What can hang from each mark:
Q840: Q448
Q788: Q117 Q448
Q106: Q365 Q448
Q448: Q295 Q787 Q840
Q117: Q602 Q787
Q787: Q117 Q365
Q602: Q117 Q321 Q448
Q321: Q295 Q787

Each row was made from one small tree. Brackets hold a mark, then the marks that hang from it, in the order of their numbers. Every link used is in the known rows. Write each row's tree.
Known rows:
(Q117 (Q602 Q321) Q787): [ 0.56 -0.68 -0.31 -2.77  0.12  1.20  1.71  0.40  0.64 -1.06  0.87 -1.71
 -1.46 -1.91  1.23  1.15  0.78 -3.18 -0.10  0.07 -1.15  0.34]
(Q448 Q787): [-0.32 -1.11  0.31 -0.76 -0.25  1.22 -0.04 -0.60 -0.10 -0.53 -0.30 -0.34
 -0.56 -1.34  1.47 -0.89  0.16 -1.02  1.14  0.33  0.14 -0.62]
(Q106 Q365 (Q448 Q295 (Q787 Q117) Q840)): [-0.59  0.49  1.22  4.23 -1.04 -0.78 -2.74 -0.58 -2.02  1.35 -3.10  1.24
 -1.01 -1.21  0.13 -3.62 -0.76  1.47 -0.04 -4.49  0.18  0.54]
(Q106 Q365): [-1.15 -1.04 -0.08 -0.61 -0.10  2.11 -0.28  0.50 -0.02 -2.46 -0.15 -0.95
  2.07 -0.17  3.38 -2.80  0.25  0.44  1.96 -2.54 -1.38 -0.48]
(Q602 (Q448 Q295 Q840)): [-0.02 -1.72  1.69  1.46  1.72 -0.67  0.65 -0.73 -0.21  0.51 -0.83 -0.30
 -0.30  0.40  1.59 -0.42  0.75  0.41  2.27 -1.28  0.16 -0.92]
(Q602 Q117 Q448): [-0.92 -1.88  0.72 -0.87  1.72  0.15 -0.28  0.14  1.44 -0.41  1.00 -0.98
  1.79 -0.87  2.33 -0.97  1.31 -0.60  1.05 -1.67 -1.12 -1.80]
(Q321 Q295 (Q787 (Q117 Q602) Q365)): [-0.23  0.92 -2.22 -4.04 -1.30  1.27 -0.37  1.13  1.40 -1.99  1.59  0.02
  1.57  0.10 -1.05 -5.47 -0.87  2.48 -0.67  3.08 -0.40  0.65]
(Q117 (Q602 (Q448 Q295 (Q787 Q365) Q840))): [ 0.45  0.25  1.00  2.98  0.11 -1.11  0.08 -0.09  0.31  0.71 -1.06  0.32
 -1.50  1.38 -1.64  1.28 -0.13  0.19  0.46  1.12  0.67  0.02]
(Q321 Q295 (Q787 Q117 Q365)): [-0.75  0.19 -1.59 -4.19 -1.00  1.39 -0.14  0.52  0.48 -1.81  1.44  0.60
  2.93  0.61 -0.72 -6.22 -0.86  2.82 -0.17  2.03 -0.10  0.24]
(Q788 (Q117 Q602 (Q787 Q365)) (Q448 Q295 Q840)): [ 1.03 -0.98 -1.11  1.29  0.06  0.81 -2.14  1.42 -1.60 -0.79  2.32 -0.19
  0.19  2.51  0.31  3.69 -1.37  1.50 -1.51 -1.08 -1.83 -0.23]
(Q117 (Q602 (Q448 Q295 Q840)) (Q787 Q365)): [ 0.63 -0.98  0.53  1.25  0.66 -1.12  0.76  0.32 -0.08 -0.17  0.33 -0.83
 -0.78  1.89 -1.27 -0.06 -0.27  0.15  0.00 -0.47 -0.92  0.24]
(Q787 (Q117 (Q602 (Q321 Q295))) Q365): [-0.21  1.54 -1.52 -3.61 -2.24  0.97  0.94  0.41  2.42 -1.18  0.71  0.26
  0.35 -0.96  0.24  0.96 -0.80  1.08 -1.08  2.41  1.04  0.77]
(Q840 (Q448 Q295 (Q787 (Q117 (Q602 Q321)) Q365))): [ 0.12  2.13 -0.94 -0.20 -1.11 -1.08  0.40 -0.96 -0.07  1.77 -1.12  0.27
 -3.13 -0.71 -0.87  5.91  0.10 -1.23 -2.21  4.05  1.05  0.92]
(Q788 (Q448 (Q787 (Q117 Q602)) Q840)): [ 0.31  1.05 -1.16  1.64  0.34  0.34 -3.78 -0.80 -0.74  1.65 -0.31 -0.38
 -1.42 -1.46  0.88 -0.54 -0.62 -0.42 -1.20 -1.10  1.87  0.15]
(Q840 Q448): [-0.48 -0.89 -1.51 -1.56  0.89  0.39  0.79 -0.86 -0.65 -0.68  0.55 -1.20
  0.30 -1.77  3.42  1.56  0.37 -1.59  2.07  0.79 -0.31 -0.32]
(Q787 (Q117 (Q602 Q321 (Q448 Q295)))): [ 0.10  0.71  1.05 -0.66  0.48 -0.80  0.60 -0.42  1.46  1.42 -0.67 -1.34
 -2.33 -0.82  1.36  4.57  1.52 -1.34 -0.34  1.01  0.50 -0.27]
(Q448 Q295 (Q787 Q117 Q365) Q840): [-0.50 -0.04  0.79  1.10 -0.77 -0.24 -1.45 -0.94 -0.71  1.20 -1.76  1.05
 -1.89  0.89 -1.30 -2.34 -1.33  2.50 -1.95  0.55  1.52  0.24]
(Q787 (Q117 (Q602 Q321)) Q365): [-0.46  1.61 -1.27 -2.40 -1.14  1.56  0.12  0.43  1.66 -0.70  0.16 -1.03
 -0.63 -0.26  0.58  1.77 -0.49 -0.61 -1.85  1.41  0.93  0.70]
(Q117 (Q602 Q321) (Q787 Q365)): [ 0.33  0.01 -0.94 -2.54 -0.67  1.49  1.99  0.89  0.90 -1.63  1.27 -1.07
 -0.09  0.22 -0.28  1.60 -0.09 -2.07 -0.98  0.69 -0.87  0.69]
(Q117 (Q602 Q321 (Q448 Q295 Q840)) (Q787 Q365)): [ 0.88  0.00  1.03  0.79  0.73 -0.93  2.15  0.15  0.06  0.40  0.00 -0.37
 -1.00  1.32 -1.44  2.07  0.49 -1.35 -0.35 -0.29 -0.14  0.51]
(Q788 Q448): [-0.16 -1.03 -1.06 -0.66  1.33  1.70 -0.28  0.16 -0.16 -0.65  1.61 -0.47
  1.92  0.34  3.53  2.12  0.26 -0.27  2.06 -1.36 -0.38 -1.22]

Write each row's tree:
[-0.05 -3.00  2.19  0.70  2.42 -1.59  0.09 -0.27 -0.23  0.99  0.26 -0.18
 -0.24 -0.20  0.21 -3.04  1.15  0.44 -0.40 -2.94 -1.90 -1.24]	(Q602 (Q117 Q787) (Q448 Q295 Q840))
[ 0.70  1.70  0.24  0.59 -1.21 -0.55  1.30 -0.39  1.13 -0.08 -0.36  1.34
  0.79 -0.89 -1.93  1.01 -0.08 -0.90  1.03  1.01  2.28  0.68]	(Q117 (Q602 (Q321 Q295) (Q448 (Q787 Q365) Q840)))
[ 0.75  1.61 -0.66 -1.55  0.31  0.41  1.97  0.74  0.85 -1.28  0.90  0.72
  2.69  0.10 -2.01 -2.73  0.73 -0.39  1.65  1.30  0.99  0.83]	(Q117 (Q602 (Q321 Q295 (Q787 Q365)) (Q448 Q840)))
[-0.26 -0.64  0.98 -0.35  1.28 -0.15  0.93 -0.07 -0.28  0.22  0.91  0.03
  2.14  0.23 -1.19 -1.47  0.56 -1.13 -1.45 -3.17 -0.02 -0.31]	(Q602 (Q117 (Q787 Q365)) Q321 (Q448 Q840))
[ 0.95  0.47  1.17  0.24  2.39 -0.12  1.84  0.27 -0.19  0.45 -0.47 -0.54
 -0.85 -0.21 -0.62 -0.62  2.44 -1.84  1.55  0.61 -0.25  0.09]	(Q117 (Q602 (Q321 Q787) (Q448 Q295 Q840)))
[-0.34 -1.37 -0.18 -4.13 -0.78  0.60  2.53  0.78  1.58 -1.59  2.04  1.46
  2.46 -0.60 -0.71 -1.69  0.03  0.93 -1.34  0.00 -1.44 -0.43]	(Q602 (Q117 (Q787 Q365)) (Q321 Q295))
[-0.67  0.40  0.31 -2.14  1.89  1.15  1.33  1.06  0.64 -0.71  1.64  0.15
  3.89  1.02 -1.10 -1.52  1.91 -1.17 -0.03 -0.33 -0.91 -0.91]	(Q602 Q117 (Q321 (Q787 Q365)) Q448)
[ 0.32  1.32 -0.22  3.36 -1.52 -1.21 -1.97  0.04 -0.10  1.48 -2.05  1.06
 -2.55 -0.27 -1.97 -0.87 -1.80  0.95 -1.53 -0.23  0.77  1.02]	(Q106 (Q448 Q295 (Q787 (Q117 Q602) Q365) Q840))
[-0.40  0.19  1.44  2.34 -0.21 -1.39 -1.49 -1.33 -0.89  2.16 -1.64  0.62
 -0.82  1.31 -1.61 -0.65 -0.77  1.53 -1.03 -0.15  2.00 -0.11]	(Q602 (Q448 Q295 (Q787 Q117 Q365) Q840))
[ 0.00  0.46 -0.34  2.79 -1.00  0.32 -0.76 -0.03 -1.23 -0.04 -1.11  1.33
  0.97 -0.36 -1.06 -2.22 -1.76 -0.50  1.03 -2.35  1.09  0.55]	(Q106 (Q448 (Q787 Q365) Q840))
[ 0.21 -0.44  1.55 -1.42  2.13  0.32  2.88  0.09 -0.35  0.23  0.20 -0.20
  0.90  0.61  0.36  0.90  2.74 -1.72  2.22  0.77 -0.84 -0.84]	(Q602 (Q321 Q787) (Q448 Q295))
[ 0.04  1.46 -1.42 -1.43 -0.15 -0.17 -1.28  0.30  0.48 -0.77  0.87 -0.03
  2.21  0.25 -1.90 -6.31 -0.70  1.89  0.15  0.83  1.05  0.83]	(Q321 Q295 (Q787 (Q117 (Q602 (Q448 Q840))) Q365))
[-0.41 -0.40 -0.18 -0.10 -0.06 -1.39 -0.80 -1.89 -1.18  2.00 -1.17 -0.03
 -2.78 -1.67  1.26  2.34  0.28 -0.29 -0.53  2.17  0.56 -0.19]	(Q840 (Q448 Q295 (Q787 Q117)))
[-0.28 -2.21  1.54  0.82  1.61 -1.31  0.52  0.28 -0.11  0.45  0.72  0.37
  0.93  1.88 -1.31 -2.35  0.16  1.43 -1.22 -2.30 -1.60 -0.89]	(Q602 (Q117 (Q787 Q365)) (Q448 Q295 Q840))
[ 0.56 -1.83 -0.45  1.11  0.36  1.01 -1.88  0.75 -2.67 -0.50  2.19  0.48
  1.61  2.94  0.60  2.68 -1.35  2.02 -1.02 -2.08 -1.51 -0.72]	(Q788 (Q117 (Q787 Q365)) (Q448 Q295 Q840))
[-0.40  1.77 -2.48 -0.43 -1.23 -0.42 -1.92 -0.87 -0.21  0.61 -0.11 -0.84
 -1.53 -1.17 -0.11  2.08 -1.13 -1.14 -1.71  2.83  1.20  0.96]	(Q840 (Q448 (Q787 (Q117 Q602) Q365)))
[ 0.73  0.90 -0.38 -3.06  0.62  0.51  2.49  0.66  1.48 -1.23  1.42 -0.33
  1.88 -1.51  0.14 -0.66  2.07 -1.89  2.62  1.74 -0.28  0.00]	(Q117 (Q602 (Q321 Q295 Q787) Q448))
[-0.21 -0.29 -0.53  0.53 -0.29 -0.73  1.20 -0.83 -0.93  0.41 -0.43  0.88
 -0.86  0.87  0.03  3.64 -0.17 -0.05  0.60  3.12 -0.22 -0.12]	(Q840 (Q448 Q295 (Q787 Q365)))
[-0.15  1.35 -1.44  0.33 -1.04 -1.33 -0.87 -0.71 -0.13  1.27 -0.70 -0.09
 -2.95 -0.19 -0.59  3.47 -0.67  0.13 -1.88  3.84  0.29  0.59]	(Q840 (Q448 Q295 (Q787 (Q117 Q602) Q365)))
[ 0.65 -1.24  0.79  1.72  0.69 -0.11 -1.67  0.53 -0.13 -0.41  0.29 -1.37
 -1.25 -0.25  1.91  2.55  0.38  0.12  0.93 -0.52 -0.91 -0.69]	(Q788 (Q117 (Q602 (Q448 Q295 Q840))))
[-0.36  0.45 -0.06  0.01 -0.26 -0.73 -0.51  0.36  1.67  0.36  0.07 -1.13
 -0.94  1.82  0.22  2.41 -0.32  1.10 -0.69  1.65 -0.19 -0.25]	(Q787 (Q117 (Q602 (Q448 Q295))) Q365)
[-0.17  0.61  0.47  3.13 -1.31 -1.02 -1.72 -0.50 -1.20  1.68 -2.16  1.74
 -1.30  0.23 -1.66 -1.51 -1.83  1.59 -1.14 -1.41  1.21  0.59]	(Q106 (Q448 Q295 (Q787 Q117 Q365) Q840))
[-0.18 -0.17  1.39  4.63 -0.48 -0.43 -0.93 -0.04 -1.85  0.14 -2.73  1.60
 -0.07 -0.77  0.42 -2.54 -0.10  0.60  1.98 -4.34 -0.81  0.15]	(Q106 Q365 (Q448 Q295 Q787 Q840))
[ 0.79 -0.35  0.56 -0.62 -0.61  0.21  0.73  1.23 -0.01 -0.76  1.85 -1.09
  0.02  1.51 -0.32  6.98  0.37 -1.67 -1.01  0.64 -1.78 -0.24]	(Q788 (Q117 (Q602 Q321 (Q448 Q295)) (Q787 Q365)))
[-0.15  1.84 -0.85 -2.41 -1.64 -0.23  0.83  0.06  2.35 -0.32  0.76 -0.12
  1.35 -0.49 -0.12  2.56 -0.18  0.03 -0.17  1.45  1.64  0.45]	(Q787 (Q117 (Q602 (Q321 Q295) Q448)) Q365)
[ 0.11 -1.59  1.57  1.39  0.47 -0.06  0.18 -0.85 -0.75  0.66 -1.69  0.79
 -2.35 -0.63  0.48 -1.75  0.21  0.74  0.75  0.26  0.35 -0.42]	(Q448 Q295 Q787 Q840)
[-0.38  0.29  0.40  4.02 -0.75  0.56 -1.77 -0.07 -1.95 -0.49 -2.18  0.82
  1.32 -1.85  0.80 -4.18 -0.64 -0.65  2.08 -5.36  0.06  0.41]	(Q106 Q365 (Q448 Q787 Q840))
